What can hang from each mark:
susu: sosi
lipoti: tuse
sosi: figut susu zibidof
bavo: lipoti nozug
figut: sosi
talu: nila
nila: nozug talu
nozug: bavo figut nila
tuse: lipoti talu

Each row was made from one small tree. The marks that hang from a mark follow it in brackets, in alphabetical order. Every link used is in the known rows. Write each row's tree.
Known rows:
figut(sosi(susu zibidof)): [ 24.2   2.9 -58.2 -42.0 -24.6  -9.8 -30.5 -12.8  -0.5  26.1 -19.4  30.2
 -46.0 -27.1  55.2 -32.9  45.9  24.2  24.1  -4.0  -4.5  34.1]
bavo(lipoti(tuse(talu)) nozug(figut(sosi) nila)): [ -0.7  -9.1 -60.8 -16.1  51.2   4.5  10.9 -29.2   8.7   9.9  32.1 -20.5
 -26.1   4.1 -30.7 -13.7  26.7   1.3 -16.0  10.0   3.1 -32.4]
talu(nila(nozug(bavo))): [  5.2  -1.6 -40.8 -10.3  11.2 -15.3  -4.5 -18.6   3.7   1.3 -21.7  -5.8
 -12.0 -21.4  23.5 -27.5  23.3   5.1   6.8  -9.6   5.2  -2.2]
nozug(bavo figut(sosi) nila(talu)): [ -3.2 -17.5 -65.9   1.0 -20.4   9.1   2.3 -24.9 -21.4   8.5  11.2  -8.1
 -18.4 -30.4 -29.1 -39.9  44.0 -27.5  17.9 -23.8   2.9  21.9]
tuse(lipoti talu(nila(nozug(bavo figut)))): [  1.0  24.0 -55.8 -17.7  33.6  -2.5  12.1 -26.0  25.9  -8.8 -22.3 -44.2
 -20.6  10.0  17.6 -23.6  43.3   7.9  -2.8 -27.2  29.3   5.7]
susu(sosi(figut zibidof)): [ 21.7  17.0 -35.0 -13.2 -36.9 -16.2 -20.9 -19.7 -24.9  34.9 -13.0  23.9
 -28.8  -7.7  55.6 -27.5  50.3  21.8  19.0  -7.9 -20.5  49.6]
lipoti(tuse): [-17.4  24.5 -30.5 -39.9  19.8 -10.4  27.4  -5.8 -33.9  27.4 -41.8  -1.4
   7.7  -6.1  31.7  -3.0  -4.2  -0.3 -13.5  12.7  -3.3 -23.9]
nozug(bavo(lipoti) figut(sosi(zibidof)) nila(talu)): [ 15.8 -24.4 -68.1  22.0 -15.0  -1.9 -18.1 -31.6 -21.6  11.9  16.7  -4.7
 -17.0 -16.2 -19.6 -36.2  60.3 -29.8  -1.3 -15.5  -0.6  16.2]
bavo(lipoti(tuse(talu)) nozug): [  7.0  22.8 -43.5 -25.5  70.4 -11.5  22.3 -17.9  11.0  17.0  10.6 -13.8
 -14.7  16.3   8.7  -8.4  15.5  14.4 -31.0  29.3  -3.3 -45.6]
lipoti(tuse(talu(nila(nozug(figut(sosi(susu))))))): [-17.7   0.8 -42.9 -37.8  24.0  -5.2  15.7  -8.9 -13.7  -0.6 -41.0 -18.0
 -11.6 -11.7  15.3 -14.9   7.9  -1.1  -4.0 -12.1  14.6 -23.3]
nozug(bavo(lipoti(tuse(talu))) figut): [-10.9   8.7 -49.7   5.7  25.3  -2.2  32.7 -25.4 -33.3  18.1 -10.8 -21.6
  16.0   2.6  -6.2  -6.5  22.2 -28.5 -29.3   6.5   9.9 -18.9]
sosi(figut susu): [-10.5  11.7 -43.0  -4.5  -0.6 -31.2  12.9  10.7  -9.6  33.6 -26.0  34.5
  -6.8 -31.7  38.2 -23.5  23.1   7.0  14.2  21.4 -19.7   9.3]
nila(talu): [ 12.8  26.9 -41.3 -18.1   3.1 -15.7   8.0  -6.7 -11.5  17.7 -19.1   2.5
  -8.4 -14.7  33.5 -33.3  25.1  10.7  -4.2   6.2  -4.3  -1.7]
nozug(bavo figut(sosi) nila): [ -5.7 -18.5 -68.3  -7.2 -20.7  14.0   2.6 -32.3 -18.4  15.7  11.7  -6.3
 -20.9 -29.1 -26.2 -29.4  42.1 -20.8  20.3 -20.6   5.4  30.9]
bavo(lipoti): [ 30.5  13.8 -50.7   2.3  15.8 -17.8  -2.8 -29.6  -7.7  28.1   6.2  -2.8
 -11.1  -9.7  28.5 -22.7  32.5  18.7 -32.6  24.6   1.8 -14.4]
nila(nozug(bavo figut(sosi)) talu): [ 21.8 -14.5 -59.5 -12.2  -1.4   2.0 -11.2 -18.2  -4.2   0.6 -20.5  -2.9
 -38.2 -29.1  -9.6 -42.8  38.6 -28.8  19.8 -37.6  25.3  -3.5]
nozug(bavo figut nila): [-22.8  -2.0 -58.7   5.9  -3.0   6.8  20.6 -20.6 -23.2  24.7  -5.3  -4.5
   7.8 -15.0 -21.9 -17.2  34.5 -30.7  10.4  -7.6  -6.0  19.7]
talu(nila(nozug)): [  8.6   0.9 -39.3 -16.8  11.1 -17.4  -9.6 -17.7   8.9   2.9 -24.2  -3.6
 -15.0 -21.4  32.0 -26.2  20.2  19.9   5.4  -5.7   6.5  -4.5]
nozug(nila): [  0.1  12.3 -52.3 -15.2   5.1  -5.6   5.6 -17.2  -9.2  27.6 -11.6  -0.4
 -10.1 -13.7   8.9 -23.0  31.5   3.6   0.4   4.8 -10.4   8.9]
sosi(figut susu zibidof): [ -7.1  15.0 -38.1  -9.5  -8.3 -37.7  -4.9  16.7 -10.8  38.4 -48.1  50.3
  -3.9 -14.6  64.2 -15.3  36.9   2.6  23.8  16.7 -28.1  29.1]
nila(nozug(figut(sosi(susu zibidof))) talu): [ 21.8 -12.3 -58.6 -19.3  -4.8  -7.4 -28.4  -5.1   3.8   8.7 -37.6  17.1
 -41.5 -25.9  16.4 -38.9  42.8 -14.0  26.2 -30.8  15.4  -0.1]
tuse(lipoti talu(nila(nozug(bavo figut(sosi))))): [ 11.7  13.4 -62.0 -25.8  22.5   2.2   1.0 -33.5  29.1 -14.1 -11.4 -45.1
 -38.7   0.5  14.9 -31.1  48.4  13.9   3.6 -35.2  36.5  13.0]
nila(nozug(bavo(lipoti(tuse))) talu): [ 21.7  -1.2 -45.2   2.1  36.6 -16.2  -0.1 -10.4 -15.9   8.6 -32.3  -9.3
 -16.4 -10.2  -1.1 -31.6  25.8 -37.0 -20.6 -11.9  12.0 -49.0]
bavo(lipoti nozug(nila(talu))): [ 19.4   4.8 -55.9   6.0  47.2 -14.9  -3.6 -19.1  22.5  19.9  38.8   0.7
 -24.0  -1.9  -9.0 -30.2  38.0  13.0 -15.2  26.2 -18.6 -28.4]

Which tree is each row?
[  0.0  -3.3 -58.1 -28.6   9.1   2.3 -10.4 -13.7  20.0  14.1  18.1  14.2
 -34.8  -9.5  -4.0 -27.6  40.6   9.1  35.0  -5.5 -12.2  18.9]	bavo(nozug(figut(sosi(zibidof)) nila(talu)))
[-14.0   1.5 -47.1  10.2  16.5  -4.8  27.1 -24.1 -37.9  25.2  -7.6  -9.6
  18.7  -6.9  -3.3  -5.2  16.6 -27.6 -24.4  11.1   3.7 -20.4]	nozug(bavo(lipoti(tuse)) figut)
[ 13.6   7.1 -51.8  -0.8  29.6  -8.3   8.3 -28.7   8.0  -6.7 -13.0 -31.4
 -10.1   0.1   8.0 -26.0  38.3   1.8 -17.5 -10.0  20.8  -5.5]	tuse(talu(nila(nozug(bavo(lipoti) figut))))
[-12.9   9.3 -42.3 -10.2  61.4 -10.1  24.6 -20.6   8.7   7.7  17.9 -18.8
   2.1  12.3  -0.5  -2.8  10.7  14.5 -25.0  25.9  -2.0 -40.6]	bavo(lipoti(tuse(talu(nila))) nozug(figut))
[ 13.3 -19.3 -70.5   8.6  27.0  -5.3 -14.3 -21.8  23.2  16.3  50.9   8.2
 -37.4 -19.8 -23.8 -35.9  44.0  10.0   1.5  15.1 -10.8 -18.0]	bavo(lipoti nozug(figut(sosi(susu)) nila(talu)))
[ 17.3 -16.9 -68.4  -1.7  26.2   1.7 -12.1 -35.9  23.4  17.8  54.2   0.2
 -37.7 -13.6 -23.5 -25.3  41.6  16.4   0.5  14.0  -2.6  -7.8]	bavo(lipoti nozug(figut(sosi) nila))
[ 12.2  31.2 -52.9 -29.0  37.6  -8.6   4.7 -24.4  33.0  -7.3 -25.3 -41.9
 -30.0  10.9  33.4 -26.5  41.8  25.3  -7.6 -20.7  27.2   0.4]	tuse(lipoti talu(nila(nozug)))
[ 21.3 -22.6 -56.1   1.5  16.5  -3.6  -9.1 -20.8 -16.9   1.2 -16.9 -11.2
 -28.2 -22.9 -18.1 -34.8  30.8 -38.3  -6.9 -27.4  25.9 -35.2]	nila(nozug(bavo(lipoti(tuse)) figut(sosi)) talu)
[ 18.3 -15.7 -62.1 -22.2  -1.3   8.3 -10.4 -27.2  -0.6   9.6 -19.9  -0.5
 -40.2 -28.5  -6.1 -30.0  36.8 -20.8  23.3 -33.4  28.5   7.3]	nila(nozug(bavo figut(sosi)))
[-15.3   8.7 -53.1 -15.4  27.5  -0.2  13.0  -7.3  17.0  18.7  15.7   8.1
 -14.0  -6.7 -13.8 -22.1  27.5   3.8  22.0   7.4 -16.9  -0.2]	bavo(nozug(figut nila(talu)))
[  7.9  -1.0 -52.2  -2.1  12.8  -4.0   3.3  -8.8  -7.8   7.5 -34.0  -1.2
 -15.6 -17.6  -6.2 -32.7  32.4 -36.2  12.2 -26.9  16.1 -12.4]	nila(nozug(bavo figut) talu)
[  3.5  42.0 -49.6 -28.1  27.2 -10.2  15.4 -24.7  23.6  -2.0 -12.4 -41.6
 -16.6  12.0  42.7 -23.9  38.8  37.5 -13.4  -5.8  15.9  12.6]	tuse(lipoti talu(nila))
[-17.4   7.8 -55.0 -21.9  27.3   3.8  13.4 -13.5  19.5  24.6  16.2   9.4
 -15.2  -5.8 -11.3 -13.7  26.0   8.9  24.3  10.3 -14.5   6.8]	bavo(nozug(figut nila))
[-20.1  28.6 -28.4 -38.8  31.0 -12.1  34.2  -9.2 -23.4   5.3 -39.6 -25.6
  11.7   4.6  32.3  -7.1   0.4  10.3 -21.5   7.1   1.9 -20.7]	lipoti(tuse(talu(nila)))
[  7.7  -9.4 -48.8  11.3  29.8  -9.5   5.5 -12.1 -20.9   8.1 -30.6  -9.5
  -5.7 -10.9 -14.8 -24.7  24.6 -45.9 -14.5 -17.1  16.5 -44.1]	nila(nozug(bavo(lipoti(tuse)) figut) talu)
[  3.5  -3.6 -60.9   8.4  40.5  -4.4   2.0 -27.0  19.8  25.2  40.6   1.7
 -15.1  -2.3 -20.0 -15.5  35.4   9.0  -7.3  24.3 -11.6 -16.5]	bavo(lipoti nozug(figut nila))
[ 26.3 -10.9 -57.3 -20.3  -1.5  -0.9 -17.8 -16.4   2.0   2.5 -23.3  -0.4
 -41.8 -28.7   1.4 -40.9  34.4 -10.1  17.9 -32.4  27.0  -6.8]	nila(nozug(figut(sosi)) talu)
[ 16.0 -24.6 -52.7   3.9   1.5  -9.2 -17.5 -34.1   2.8  -4.2   3.3 -11.3
 -21.5 -29.6   5.5 -31.2  32.1   4.0   2.0 -14.2  17.7  -3.5]	talu(nila(nozug(bavo(lipoti) figut(sosi))))
[ 26.8  -4.8 -59.4 -14.4  20.5  -5.2 -18.8 -32.3  23.5  20.0  37.6  12.2
 -36.9  -5.0  12.4 -19.1  42.0  26.3   4.5  16.2   0.3   2.3]	bavo(lipoti nozug(figut(sosi(zibidof))))
[  1.1  -4.1 -49.7 -20.6  47.1  -4.0  10.6 -29.8  12.4   0.3  31.5 -20.2
 -20.4   0.8  -4.5 -12.5  16.7  22.1 -17.3  15.9   7.3 -31.7]	bavo(lipoti(tuse(talu(nila))) nozug(figut(sosi)))
[  3.5  13.9 -40.8 -20.0  58.6 -14.7  14.2 -16.1   4.8  25.4  14.2   1.6
 -11.7   4.5  12.1  -6.1   8.7  14.8 -24.2  34.9 -11.0 -47.8]	bavo(lipoti(tuse) nozug)
[  0.3 -13.6 -54.1  -0.9   5.2   0.3  12.5 -37.8 -26.2   0.6  11.5 -27.8
  -5.4 -15.4  -7.0 -20.2  26.3  -9.6 -19.9  -5.2  18.4  -7.0]	nozug(bavo(lipoti(tuse(talu(nila)))) figut(sosi))
[ 22.0   6.9 -48.5 -10.8  19.5 -10.8  -2.3  -6.7  -3.0   7.5 -36.0  -0.7
 -26.0 -16.9   7.1 -39.3  33.9 -27.7   5.6 -22.5  11.2 -16.8]	nila(nozug(bavo) talu)
[  9.4  29.1 -54.1 -23.5  38.2  -6.8   9.2 -25.0  29.1  -8.5 -23.5 -43.1
 -27.4  10.7  25.9 -27.6  44.5  13.4  -6.6 -23.9  26.0   2.7]	tuse(lipoti talu(nila(nozug(bavo))))
[-13.9  19.8 -31.3 -38.9  39.2 -11.3  25.3  -8.5 -15.6   1.2 -50.0 -25.7
   0.6   3.6  24.6  -9.2   2.7   0.4 -17.7  -4.7  10.9 -30.1]	lipoti(tuse(talu(nila(nozug))))
[-14.1   2.1 -40.6 -36.3  23.9  -0.3  21.9 -17.7 -19.8  -5.9 -35.8 -29.3
  -8.4  -6.3   6.3 -13.9   9.6 -10.9  -6.3 -19.4  20.0 -17.7]	lipoti(tuse(talu(nila(nozug(bavo figut(sosi))))))
[-16.0  -4.0 -48.4   5.5  54.3  -9.2  16.5 -12.8  -2.9  19.6  21.8  -4.6
   1.3   3.2 -26.4  -9.5  14.9 -11.1 -19.3  23.0 -15.6 -50.2]	bavo(lipoti(tuse) nozug(figut nila(talu)))
